Each row comes from the steps of one walk. Every step used is in the known rows, and no mark comes twice. Write the walk behind each row, first mark first.
In the rows, 128 means zero.
Known rows:
nolal > rosol: [105  88 117 151  83 122 163  96 128 123 113 160 110 150 125  97 180 117
 122 172 146 119]
rosol > nolal > gaba: [105  76 124 139  71 140 165 102 129 119 131 149  81 155 133 103 178 140
 123 159 140 138]
zibo > vasi > gaba > nolal: [112  88 126 123  92 118 173  72 126 114 123 134  93 115 127  90 170 125
 144 183 110 154]
zibo > vasi > rosol: [115  82 112 134  84 110 147  84 124 120 134 144 104 144 102  97 175 108
 132 165 131 132]
bimu > vasi > gaba: [ 89  87 136 123  98 112 157 106 138 134 129 180 115 168 114 113 179 128
 144 195 133 140]
vasi > tusir > nolal: [118  99 108 128  65 142 167  83 147  86 124 149  98 158 107  82 206 140
 117 175 125 120]
vasi > gaba: [103  92 128 125  78 112 155 103 135 128 121 172 116 155 101  93 173 123
 120 184 140 117]
nolal > zibo: [128  87  97 137  59 129 146  96 140 119 107 136  88 156 117 102 161 142
 142 158 143 122]
bimu > vasi > gaba > nolal: [ 88  87 133 135 104 130 168  87 137 117 131 161 100 149 138 104 179 128
 159 186 108 153]
bimu > nolal: [110  89  90 134  53 117 176 119 154 127 133 153  84 134 125 101 199 121
 138 171 124 128]
gaba > nolal > bimu > vasi: [ 98  80 104 146  77 159 175  85 159 124 137 145  83 143 141 124 171 138
 174 185  98 147]
tusir > vasi > gaba > nolal > rosol: [ 89  92 147 154 110 129 195  78  98  94 119 149 117 134 140  88 157 103
 121 186 130 163]
gaba > nolal > tusir: [101  97  96 153  79 154 174  61 158  81 115 141  76 147 118 113 182 138
 129 158 121 122]
nolal > bimu > vasi: [ 99  80 106 134  72 140 165 103 159 142 135 163  98 163 116 132 171 138
 160 193 121 132]
tusir > nolal > gaba: [107  97 105 120  83 134 171  83 129 113 118 142  86 147 123 101 190 157
 123 166 150 143]
rosol > nolal > tusir > vasi: [111  88 119 150  69 151 187  88 148  89 126 148  83 169  97 126 176 120
 114 171 143 150]
vasi > gaba > nolal > zibo: [108  84 118 139  81 137 159  78 114  92 111 132  89 137 149  85 143 138
 150 164 119 138]
ritid > bimu: [115 111  87 156  60 140 166 113 148 143 118 142 117 159  91 113 177 126
 116 183 130 120]
vasi > gaba > nolal: [103  91 125 136  84 131 164  84 134 108 123 154 100 137 124  84 171 123
 134 175 116 130]
vasi > gaba > nolal > bimu: [ 94  82 119 135  75 147 173  82 130 108 129 151  99 130 135  96 147 128
 143 186 106 126]
rosol > nolal > tusir > vasi > gaba: [ 92  87 140 139  86 139 189  88 123  79 126 161  99 168 105 119 159 115
 106 184 145 152]

Which walk is each row?
[136  82  94 136  71 136 164  67 132 106 111  98  67 116 143  99 158 145
 167 159 111 160]
gaba > nolal > zibo > vasi
[125  83 108 128  68 124 157  75 124  90 113 119  92 143 122  97 163 151
 134 172 120 133]
nolal > zibo > vasi > tusir
[102  60 114 157  58 156 152 104 123 103 151 157  92 159 129 100 150 102
 139 161 119 119]
vasi > rosol > nolal > bimu
[104  80 118 123  84 134 182  69 122 113 130 130  91 110 138 103 146 130
 153 194 100 150]
zibo > vasi > gaba > nolal > bimu
[102 106  73 155  53 135 188 131 142 133 131 137  99 137 123 113 188 119
 128 183 116 134]
ritid > bimu > nolal
[120  75 104 139  82 116 139  79 105 103 122 122  93 143 125  99 145 124
 149 154 135 139]
nolal > zibo > vasi > rosol
[ 82  94 118 142  97 141 176  61 133  73 115 155  92 147 125 106 165 133
 122 173 123 125]
vasi > gaba > nolal > tusir
[ 96  65 130 156  86 140 145 110 130 113 152 166  95 177 132 106 183 102
 155 162 121 145]
bimu > vasi > rosol > nolal
[ 89  78 104 137  90 151 161  89 126 105 145 156  99 163 132 116 170 122
 165 181 123 146]
tusir > nolal > bimu > vasi > rosol
[126  85  94 149  62 148 155  79 140 100 110 118  73 138 140  93 160 142
 157 151 118 136]
gaba > nolal > zibo
[119  68 123 160  69 146 155 100 103  86 135 131  92 168 127  96 139 102
 138 150 139 157]
tusir > vasi > rosol > nolal > zibo
[ 99  70 114 150  89 138 162  70 118  76 137 139  81 153 122 114 167 109
 127 155 130 141]
zibo > vasi > rosol > nolal > tusir
[122  92  89 125  56 151 172  90 150 118 124 144  87 142 114 107 176 139
 144 182 132 130]
tusir > nolal > bimu
[ 72 107 107 146 104 160 190  87 113  94 128 136 112 170 137 120 189 166
 119 194 118 157]
ritid > bimu > vasi > tusir > nolal > gaba
[ 88  64 130 152  86 138 151  96 101 100 145 155  92 164 138  93 164 119
 119 145 137 131]
vasi > rosol > nolal > gaba
[ 85 116  76 162  70 146 219 105 136  96 126 130  99 151 106 142 175 120
 107 190 131 155]
ritid > bimu > nolal > tusir > vasi
[105  88 114 164  89 140 174  78 128 104 116 141  93 132 149  88 180 116
 135 162 121 133]
gaba > nolal > rosol
[114  75 132 157  70 140 162 106 123 104 148 153 102 168 102  94 169  87
 122 161 135 151]
tusir > vasi > rosol > nolal
[111  69 121 157  66 140 143 106 127 105 145 159  95 165 119  87 175  96
 131 150 129 122]
vasi > rosol > nolal
[142  70 106 134  58 135 159  95 127 115 119 111  66 134 140 103 159 136
 160 160 128 161]
rosol > nolal > zibo > vasi
